What can hang from each mark:
z467: z344 z788
z788: z344 z467
z222: z344
z344: z128 z237 z467 z788 z833
z833: z344
z237: z344
z128: z344

Every row comes from one small tree of marks. The marks that hang from a mark follow it in brackets, in the order of their numbers. Every link used is in the known rows. Which tree was each row made from?
In the rows, 128 means zero.
Known rows:
z344{z237}: [103 103 115 113 115 155  72  98  94  96 118  72  85 146 127 101 128 139
 124 110]
z128{z344}: [ 78 133 149 112 156 123  70  84 103  82 124  35  94 111 165 127 148 118
 132 114]
z833{z344{z128 z237 z467{z788}}}: [130 134 118 136 105 159 105 136 160  85 110  68 103 138 161 104 174 138
 113 158]
z222{z344{z128 z237 z788{z467} z833}}: [140 111 116 105 122 115  90 130 153 154 106 117 115 146 139 154 152 105
 107 142]
z222{z344{z128 z237 z788 z833}}: [157 117 142  98 112 111  97 112 129 144 101 123 135 145 132 156 170 124
 117 154]
z237{z344{z128}}: [ 97 126 128 103 137 146  57  92 104  91 110  44  95 136 182 105 185 128
 128 122]
z467{z344{z833}}: [137 122 140  80 171 125  76 122  81 115 127  88 117 149 183 137 152  89
 155  81]
z344{z128 z237 z467 z788 z833}: [205 111 113 122 109  98 137 125 182 102 105 159 131 120 124 121 156 130
 135 152]
z467{z344 z788}: [123 129 156 100 128 139  74 109  65 136 116  37  83 169 194 118 181 135
 126  57]
z222{z344{z237 z788{z467} z833}}: [112 126 110 114 125 106  81 110 120 153 122 112 118 143 156 165 136 114
 115 119]
z467{z344{z128 z237} z788}: [171 105 161  87 110 162  88 137 117 140  90  55  78 171 174  97 187 150
 105  96]
z128{z344{z467}}: [ 96 140 143 118 156 108  87  96 133  67 126  69 107 118 173 138 177 114
 144 124]
z222{z344{z128 z237 z788}}: [120 121 143  95 100 134  88 103 112 149  97  92 115 160 129 148 177 143
 119 145]
z128{z344{z237}}: [ 99 125 149 107 139 137  74  92 122  84 113  47  94 109 161 116 139 143
 123 132]
z344{z128}: [113  94 122 109 133 147  77 111 110  95 111  62  82 153 110 101 162  96
 125 117]
z467{z788{z344{z237}}}: [115 100 126 154 100 154  82 105  82 134 119  47  58 132 129  97 150 133
  76  77]
z222{z344{z237 z467{z788} z833}}: [159 122 139 114 110  98  89 120 133 118 116 140 132 166 169 159 211 123
 108 136]
z467{z344}: [101 125 141  79 158 146  69 115  62 118 123  57  97 167 178 130 161 108
 157  72]
z467{z344{z788 z833}}: [139 140 141  89 155 108  98 103  72 135 127  88 125 135 181 146 138 114
 164  74]

Which tree is each row?
[ 98 124 115 117 125 178  84 127 131  89 114  48 100 128 141 101 131 125
 123 158]
z833{z344{z128 z237}}
[221  91 124 129 106 113 117 145 193  90 101 144 108 143 136 101 193 120
  99 147]
z344{z128 z237 z467{z788} z833}
[160 113 121 123 129 100 113  97 123 118 117 101 118 113 116 121 136 103
 134 118]
z344{z128 z788 z833}
[154 147 143 123 136  84 119  94 160  87 119 112 134  83 174 145 144 145
 139 144]
z128{z344{z237 z467 z788 z833}}
[ 96 159 109 136 125 135 116 112 133  92 125  68 121 121 153 132 154 121
 154 142]
z833{z344{z128 z467 z788}}
[101 149 112 145 108 151  96 117 128  83 127  64 104 134 176 115 157 149
 122 134]
z833{z344{z237 z467{z788}}}
[ 72 159 111 136 111 155  97  89  91 107 128  43 112 108 156 122 101 161
 141 128]
z833{z344{z237 z788}}
[ 83 137  90 134 119 168  99 126 147 118 117  40  90 113 148 110  98 130
 121 139]
z833{z344{z128 z237 z788{z467}}}
[ 91 150  97 131 146 105  70  79 102 117 134  62 106 102 206 132 130 124
 132  88]
z237{z344{z788{z467} z833}}
[124 164 117 127 135  84  92  74 109  94 131 104 137 108 210 143 176 141
 154 109]
z237{z344{z467 z788 z833}}
[166  85 129 148 109 144  96 127 120 133 111  77  71 122 122  93 157 110
  69 103]
z467{z788{z344{z128 z237 z833}}}
[139  82 109 132 126 159 103 151 143 111 108 107  80 134 105 104 169  93
 104 127]
z788{z344{z128 z237 z467}}
[186 108 144 107 109 106  95 139 166 120 100 146 130 170 153 149 226 112
  99 158]
z222{z344{z128 z237 z467{z788} z833}}
[153 149 122 120 135  92 101  95 141  96 116 108 134 110 196 131 190 129
 146 132]
z237{z344{z128 z467 z788 z833}}
[165 132 151 128 134  95 102 109 169  77 117 101 116 103 186 126 173 137
 109 139]
z128{z344{z237 z467{z788} z833}}
[121  76 116 127 127 175  87 137 114 125 108  74  68 127  96  93 141  97
  93 117]
z788{z344{z128 z237}}
[136  87 129 147  99 162  88 120 109 137 106  50  55 135 117  88 162 124
  69  97]
z467{z788{z344{z128 z237}}}
[104 126  84 143 145  97  93  94 111 126 143  87  96 111 141 133  91  90
 131  75]
z344{z788{z467} z833}
